Each row was made from one small tree. The marks that hang from a mark follow it in brackets, in the order of their numbers. Every link used is in the known rows. Write each row's tree.
Known rows
Z873{Z463 Z686{Z94{Z314} Z101}}: [ 1.73  1.74 -1.82 -1.00  2.98  1.85 -2.78 -2.80  0.23 -0.79  0.00 -2.31
  0.12 -3.23  2.47  3.34  0.32  2.20  0.34  0.57  1.58 -0.46  1.43 -1.45
 -1.01]
Z314{Z94{Z686{Z873}}}: [-0.34 -1.29  1.07  0.93 -0.16 -0.90  1.85  2.64 -0.52  1.88  0.54  2.34
 -1.55 -1.07  0.35 -5.26 -1.36 -2.74  0.34 -1.27  0.63  1.16 -1.21  0.38
 -0.58]
Z873{Z463{Z881} Z686{Z94{Z314{Z679}} Z101}}: [ 0.89  2.38 -2.05 -0.12  2.29  1.81 -1.82 -4.22  2.06 -2.00  0.65 -1.62
  0.99 -2.20  2.26  5.75  0.19  3.05  0.77  0.61 -0.60 -2.36  1.79  0.27
 -0.94]
Z262{Z679}: [ 0.04 -1.31  0.74 -1.19  1.60  1.91 -0.79  5.35  0.60 -0.67 -0.37  2.41
 -0.22  0.38  0.07  0.57  0.94 -2.22 -2.72 -4.61  0.36  2.16 -0.51  0.33
  0.55]
Z314{Z94{Z686{Z101 Z873{Z463}}} Z679{Z262}}: [-0.28 -2.30  0.42  1.85 -4.20 -0.65  3.11 -0.18  1.10 -0.05 -1.37  1.55
 -0.41 -0.45  1.41 -4.85 -1.49 -2.63  1.25  1.33 -1.88  0.23  0.42 -2.55
 -0.64]
Z679{Z262 Z314{Z94{Z686{Z101 Z873}}}}: [-1.29 -1.86  3.22  2.27 -3.67 -1.22  3.50 -0.92 -1.81  1.64 -1.73  0.70
 -3.09  1.41 -3.64 -5.19 -2.21 -2.67  1.18  3.16 -0.16  0.80 -0.38  0.67
  1.68]
Z686{Z101}: [ 0.65 -0.03 -2.19 -0.19  1.82  0.57  1.02  2.71 -0.24  2.85 -0.68 -0.32
  1.15  0.97  0.72  0.72 -0.01 -2.27 -2.29 -0.46  0.19  0.77 -1.46 -0.17
 -0.93]
Z463{Z873 Z881}: [-2.06  1.64 -2.26  0.59  1.45  0.16  1.13  2.94  0.61  0.22  3.05  0.80
  1.26  2.28 -2.15  4.05 -0.57  1.25 -1.96  0.30 -2.82 -3.19 -0.69  1.17
 -1.60]
Z463{Z873{Z686{Z94}} Z881}: [-2.08  1.75 -2.54  0.45  2.45  1.45 -0.90 -0.08  0.32 -0.57  3.10  0.19
  0.42 -0.32 -1.24  4.29 -0.20  4.19 -1.71  1.44 -2.17 -3.55 -0.65  2.60
 -3.16]
Z94{Z314{Z679} Z686}: [-0.07  2.02  2.08  1.44 -0.82  1.40 -0.79  0.46  1.11  0.94  0.38  1.27
 -1.98 -0.38  0.37 -2.79  0.23 -1.23 -1.61 -3.77  1.42  2.36  0.57  2.81
  2.79]
Z101{Z686{Z94{Z314} Z873{Z463{Z881}}}}: [ 0.82  0.35 -0.98 -1.89  1.02 -0.82 -1.84 -1.35  0.14 -1.15  1.11 -0.46
  3.12  0.11  1.87  2.86  1.24  2.32  1.32  0.37  0.39 -1.40  0.43 -1.20
 -1.62]
Z101{Z686{Z94{Z314}}}: [ 1.11 -0.26  0.80 -1.84  0.62  1.72 -3.72  1.56 -0.52  1.19 -0.28 -0.03
  1.45  0.27  1.44 -2.31  1.55  1.75 -2.11 -2.73  1.53  1.59 -0.65  1.85
 -0.25]
Z262{Z679{Z314{Z94{Z686{Z873{Z463}}}}}}: [-0.27 -1.79  2.96  0.43 -0.76 -0.07  0.23  1.63 -0.50 -1.94 -0.68  2.63
 -2.57 -1.61 -0.67 -1.70 -1.12 -2.56  1.44 -1.41  1.48  0.53  1.30 -0.94
  1.78]
Z101{Z686}: [ 0.53  0.07 -0.33 -0.46  1.03  2.93 -2.38  3.44  0.09  2.93  0.07  2.27
  1.84  0.66  3.07 -0.84  0.17 -0.57 -3.63 -2.08  0.98  1.03 -0.51  1.22
 -1.50]
Z262{Z679{Z314{Z94}}}: [-0.38 -2.14  3.90 -0.01 -0.31  1.52 -1.07  4.98 -0.30 -0.59 -1.54  2.31
 -2.25  0.32 -1.28 -2.74 -0.55 -2.28 -1.16 -3.82  0.54  1.54  0.47  1.56
  2.83]
Z686{Z94{Z314{Z679{Z262}}} Z101 Z873}: [ 0.37 -1.83 -0.91 -0.81 -2.33 -2.76  1.22 -0.38 -0.57  0.12 -2.38 -2.72
  1.27  1.99 -0.19 -1.83  1.85  0.08  0.81  1.61 -1.24  1.70 -1.92 -1.24
  0.51]
Z873{Z463{Z881} Z686{Z94{Z314} Z101}}: [ 0.87  2.44 -2.18 -0.79  3.52  1.29 -1.50 -4.56  0.93 -1.88  1.27 -2.13
  0.64 -2.27  0.59  6.57 -0.01  2.90  1.11  1.40  0.24 -2.38  1.54 -0.27
 -1.38]
Z262{Z679{Z314{Z94{Z686{Z101}}}}}: [-0.15 -2.79  2.95  0.67 -0.34  1.31 -0.17  1.84 -1.32 -0.01 -1.58  1.94
 -3.04 -0.48 -3.11 -3.76 -0.90 -2.90 -0.51 -1.76  1.63  1.65 -0.73  1.28
  1.98]
Z94{Z314}: [ 0.56  1.97  1.23 -0.50  1.53  0.62 -0.94  2.73  0.26  1.01  0.46 -0.36
 -0.61  1.01  0.41  0.29  0.41 -1.03 -1.54 -3.22  0.98  2.13  0.38  1.11
  2.43]
Z101{Z686{Z94 Z873{Z463{Z881}}}}: [ 0.21 -0.44 -2.22 -1.59  1.01 -0.47 -1.22 -0.19  0.40 -0.44  1.02  1.04
  3.83 -0.48  2.85  2.93  0.69  1.76  0.17  0.79 -0.43 -2.23 -0.02 -1.03
 -3.60]
Z463{Z873{Z686{Z94{Z314} Z101}} Z881}: [-0.78  1.42 -3.03  0.11  2.90  0.70 -1.30 -2.15 -0.85 -0.22  2.42 -2.25
  0.36  0.40 -2.82  4.60  0.08  4.08 -0.30  2.97 -1.36 -2.99 -1.27  1.13
 -2.12]
Z94{Z314{Z679{Z262}} Z686{Z101 Z873{Z463}}}: [ 0.35  0.57  0.04  1.30 -2.76 -1.16  2.09 -3.25  0.47 -0.53 -0.64 -0.63
 -0.45  0.46 -0.04 -0.10 -0.04 -1.62  1.81  2.23  0.22  1.06  0.91 -2.89
  1.28]

Write each row's tree
[ 0.64  1.84 -1.58  0.23  1.70 -2.18  2.30 -3.98 -0.31 -0.27  1.80 -1.00
 -0.09 -0.35 -1.85  4.01 -0.47 -1.38  2.82  2.50  1.22 -0.83  0.07 -2.24
  0.15]
Z94{Z314 Z686{Z101 Z873{Z463{Z881}}}}
[ 1.04 -1.14 -4.22 -2.01  1.22 -2.80  1.52 -0.02 -0.61 -0.19 -0.88 -1.82
  2.77 -1.13  2.15  2.02  0.96 -0.19  1.11  2.02 -0.04 -1.19 -1.28 -3.59
 -2.83]
Z686{Z94 Z101 Z873{Z463}}
[-0.71  1.31  3.48  1.68 -3.21  1.59  0.53 -0.40  1.33 -0.02 -0.19  1.48
 -2.36  1.03 -1.06 -3.47  0.05 -0.95 -1.37 -2.69  0.12  2.82  1.33  2.47
  3.27]
Z94{Z314{Z679{Z262}} Z686}
[-0.16 -3.32  1.96  0.65 -0.50 -0.54  0.78  1.62 -1.97  0.38 -1.46  1.62
 -2.53 -0.23 -2.63 -3.29 -0.71 -3.35  0.82  0.00  1.67  1.58 -1.52 -0.31
  1.47]
Z262{Z679{Z314{Z94{Z686{Z101 Z873}}}}}
[-0.70 -2.06  4.38  0.75 -0.63  1.82 -0.45  3.03 -0.55 -0.70 -0.96  3.16
 -3.63 -0.71 -2.51 -4.17 -1.03 -2.50 -0.78 -3.65  1.48  1.94  0.17  2.50
  2.70]
Z262{Z679{Z314{Z94{Z686}}}}
[ 0.18 -1.64  1.17 -0.86 -3.05 -0.12 -1.92  0.71 -0.01  0.51 -1.35 -0.02
  1.93  1.86  2.15 -3.19  1.92  1.49 -0.75 -0.23 -0.34  1.92 -0.67  0.23
 -0.06]
Z101{Z686{Z94{Z314{Z679{Z262}}} Z873}}
[ 1.01  0.29 -3.04 -2.08  1.93 -3.52  1.45 -2.71 -0.29 -1.72  0.34 -3.08
  2.35  0.18 -0.57  4.78  0.92  0.99  3.06  2.42 -0.53 -1.87 -0.53 -2.91
 -1.01]
Z686{Z94{Z314} Z101 Z873{Z463{Z881}}}
[-1.46  0.81 -4.16  0.44  2.80  1.06 -0.52 -1.19 -0.46  0.21  2.38 -1.07
  0.89 -0.08 -1.99  4.65 -0.18  3.71 -1.31  3.35 -2.06 -3.79 -1.80  1.17
 -3.84]
Z463{Z873{Z686{Z94 Z101}} Z881}
[ 0.53  1.72 -1.50  1.08 -0.01 -1.71  1.54 -3.64  0.89 -0.35  1.03 -0.57
  0.50 -0.20  0.09  3.10 -0.11 -1.25  2.34  1.53  0.29 -0.94  0.50 -1.85
  0.54]
Z94{Z314{Z679} Z686{Z101 Z873{Z463{Z881}}}}
[ 0.01 -0.21  0.72  1.46 -2.89 -1.34  2.19 -2.11 -0.33  1.09 -0.87 -0.68
 -1.13  1.62 -1.50 -2.25  0.29 -1.93  0.59  1.77  0.27  2.31 -0.92 -0.72
  1.83]
Z94{Z314{Z679{Z262}} Z686{Z101 Z873}}
[-1.09  0.20  4.00  2.00 -1.12  1.00  0.57  1.21 -0.79  1.82 -0.46  2.12
 -3.34 -0.67 -1.60 -5.15 -2.19 -2.03 -0.81 -1.75  1.51  0.71  0.66  3.76
  2.46]
Z679{Z314{Z94{Z686}}}
[ 0.18  0.82 -2.31 -0.42  1.35  0.22 -0.49  0.72  0.74  0.69  1.53  1.77
  3.59  0.42  3.67  4.49 -0.16 -0.13 -0.14  1.03 -0.13 -2.13  0.65 -1.93
 -2.96]
Z101{Z686{Z873{Z463{Z881}}}}
[-0.08  0.75 -2.64 -0.04  2.30  1.07 -2.71 -0.29 -1.63  0.94  1.09 -2.82
 -0.24 -0.57 -0.62  1.16  0.61  3.46 -1.43  2.23  0.16 -0.97 -1.61 -0.30
 -1.60]
Z463{Z873{Z686{Z94{Z314} Z101}}}
[ 1.00  1.06 -0.64  0.03 -0.47  2.33 -2.08 -3.27  1.54 -1.82 -1.10 -1.82
 -0.01 -1.85  2.62  1.97  0.40  2.53 -0.06  0.84 -0.38 -0.08  2.22 -1.34
 -0.11]
Z873{Z463 Z686{Z94{Z314{Z679{Z262}}} Z101}}
[-0.25 -0.03  2.21 -0.68 -2.59  0.50 -0.41  1.38  1.32 -1.25 -1.52 -0.57
 -0.22  1.46  0.03 -3.10  1.59  1.26 -1.48 -3.35 -1.39  2.20  0.42  2.27
  2.20]
Z686{Z94{Z314{Z679{Z262}}}}
[ 1.09  0.82 -1.12 -0.50  3.02  1.67 -2.42 -1.41 -0.90  1.24 -0.35 -2.21
 -0.70 -1.61  0.62  0.74  0.73  1.68 -1.09  0.17  1.61  1.11 -1.04  1.21
 -0.56]
Z873{Z686{Z94{Z314} Z101}}
[-0.13  2.86  0.03  0.32  1.16 -1.73  1.56 -2.55  0.49 -1.17  2.56  0.52
 -0.70 -0.53 -1.22  3.64 -0.54 -0.83  2.30  0.17  1.30 -0.55  1.29 -0.89
  0.95]
Z94{Z314 Z686{Z873{Z463{Z881}}}}
[ 0.99 -0.98 -0.25 -1.84  0.56 -0.59 -2.67  1.27 -1.38  1.41 -0.18 -0.46
  2.07  0.43  2.07 -1.71  1.83  1.21 -0.59 -0.59  1.46  1.47 -1.68  0.09
 -0.84]
Z101{Z686{Z94{Z314} Z873}}
[-0.73  0.25  0.94  1.76 -0.35 -1.77  2.45 -2.42 -0.69  0.35  0.20  0.65
 -1.40 -0.68 -1.87  0.17 -2.53 -1.93  2.62  2.68  0.36 -2.51  0.70 -0.13
  0.49]
Z679{Z314{Z94{Z686{Z101 Z873{Z463{Z881}}}}}}
[-0.60  1.64 -1.30  0.09  1.82  1.47 -3.13  0.93 -0.82  0.16  1.85 -1.33
 -0.86 -0.96 -0.17  0.74  0.59  4.02 -1.88  0.21 -0.02 -0.75 -0.46  0.99
 -0.78]
Z463{Z873{Z686{Z94{Z314}}}}
[-0.82 -1.66  2.89  1.26 -3.97  1.76  1.11  4.70  2.15  0.52 -1.68  2.38
 -0.48  1.64  2.07 -6.07 -0.89 -1.87 -1.93 -3.14 -3.19  1.53  0.89  1.14
  1.24]
Z314{Z94 Z679{Z262}}
[ 0.75 -0.82  0.48 -1.17 -2.99 -0.04 -2.00 -0.55  0.78 -1.14 -1.01 -0.10
  2.71  0.49  3.82 -0.98  1.55  2.02  0.22  0.10 -0.56  0.41  1.26 -1.98
 -0.59]
Z101{Z686{Z94{Z314{Z679{Z262}}} Z873{Z463}}}
[-0.51  0.69  0.17 -0.89 -2.21 -2.40  1.56 -1.71  2.05 -3.68  0.08 -1.06
  1.73  1.17  0.49  2.76  1.11  1.81  2.31  0.29 -2.69 -1.15  1.74 -1.23
  0.79]
Z686{Z94{Z314{Z679{Z262}}} Z873{Z463{Z881}}}
[ 1.25 -0.41 -0.95 -1.89  1.52 -0.77 -0.63  0.36 -0.96  0.90 -1.11 -2.58
  0.54  0.40 -1.28 -0.98  1.49  0.25 -0.74 -1.10  0.82  1.54 -1.67  0.64
  0.53]
Z686{Z94{Z314} Z101}
[-1.25 -1.33  4.26  2.33 -3.63  0.64  2.59 -0.73 -1.15  1.42 -1.83  1.11
 -3.52  1.04 -4.13 -5.76 -2.34 -2.21 -0.11  1.42 -0.05  0.94  0.48  2.10
  2.27]
Z679{Z262 Z314{Z94{Z686{Z101}}}}
[-0.52  0.49 -2.59 -1.59  1.25 -2.55  2.00  0.04  1.12 -2.25  1.09  0.16
  2.35 -0.63  1.32  4.29  0.51  0.88  1.39  0.20 -1.43 -2.61  0.33 -1.03
 -2.29]
Z686{Z94 Z873{Z463{Z881}}}
[ 0.19 -0.93 -1.06  0.71  0.72 -1.63  3.09 -0.95 -0.03  0.32  1.07  1.06
  0.04 -1.17 -0.56 -0.45 -2.06 -2.35  2.39  1.61 -0.38 -1.74 -0.64 -1.80
 -2.02]
Z314{Z94{Z686{Z101 Z873{Z463{Z881}}}}}
[-1.48 -0.79  4.95  1.62 -3.51  0.89  1.61  2.53 -0.12  0.54 -1.73  1.49
 -2.78  2.11 -2.04 -4.39 -1.95 -1.66 -0.87 -0.59 -1.21  0.96  1.69  2.25
  3.06]
Z679{Z262 Z314{Z94}}
[ 1.67 -0.36 -2.97 -2.18  1.41 -3.12  0.40 -1.33 -1.00 -0.75 -0.75 -3.47
  1.87 -0.60  1.06  2.00  1.40  0.36  2.22  1.89  0.76 -0.24 -0.60 -3.94
 -0.66]
Z686{Z94{Z314} Z101 Z873{Z463}}
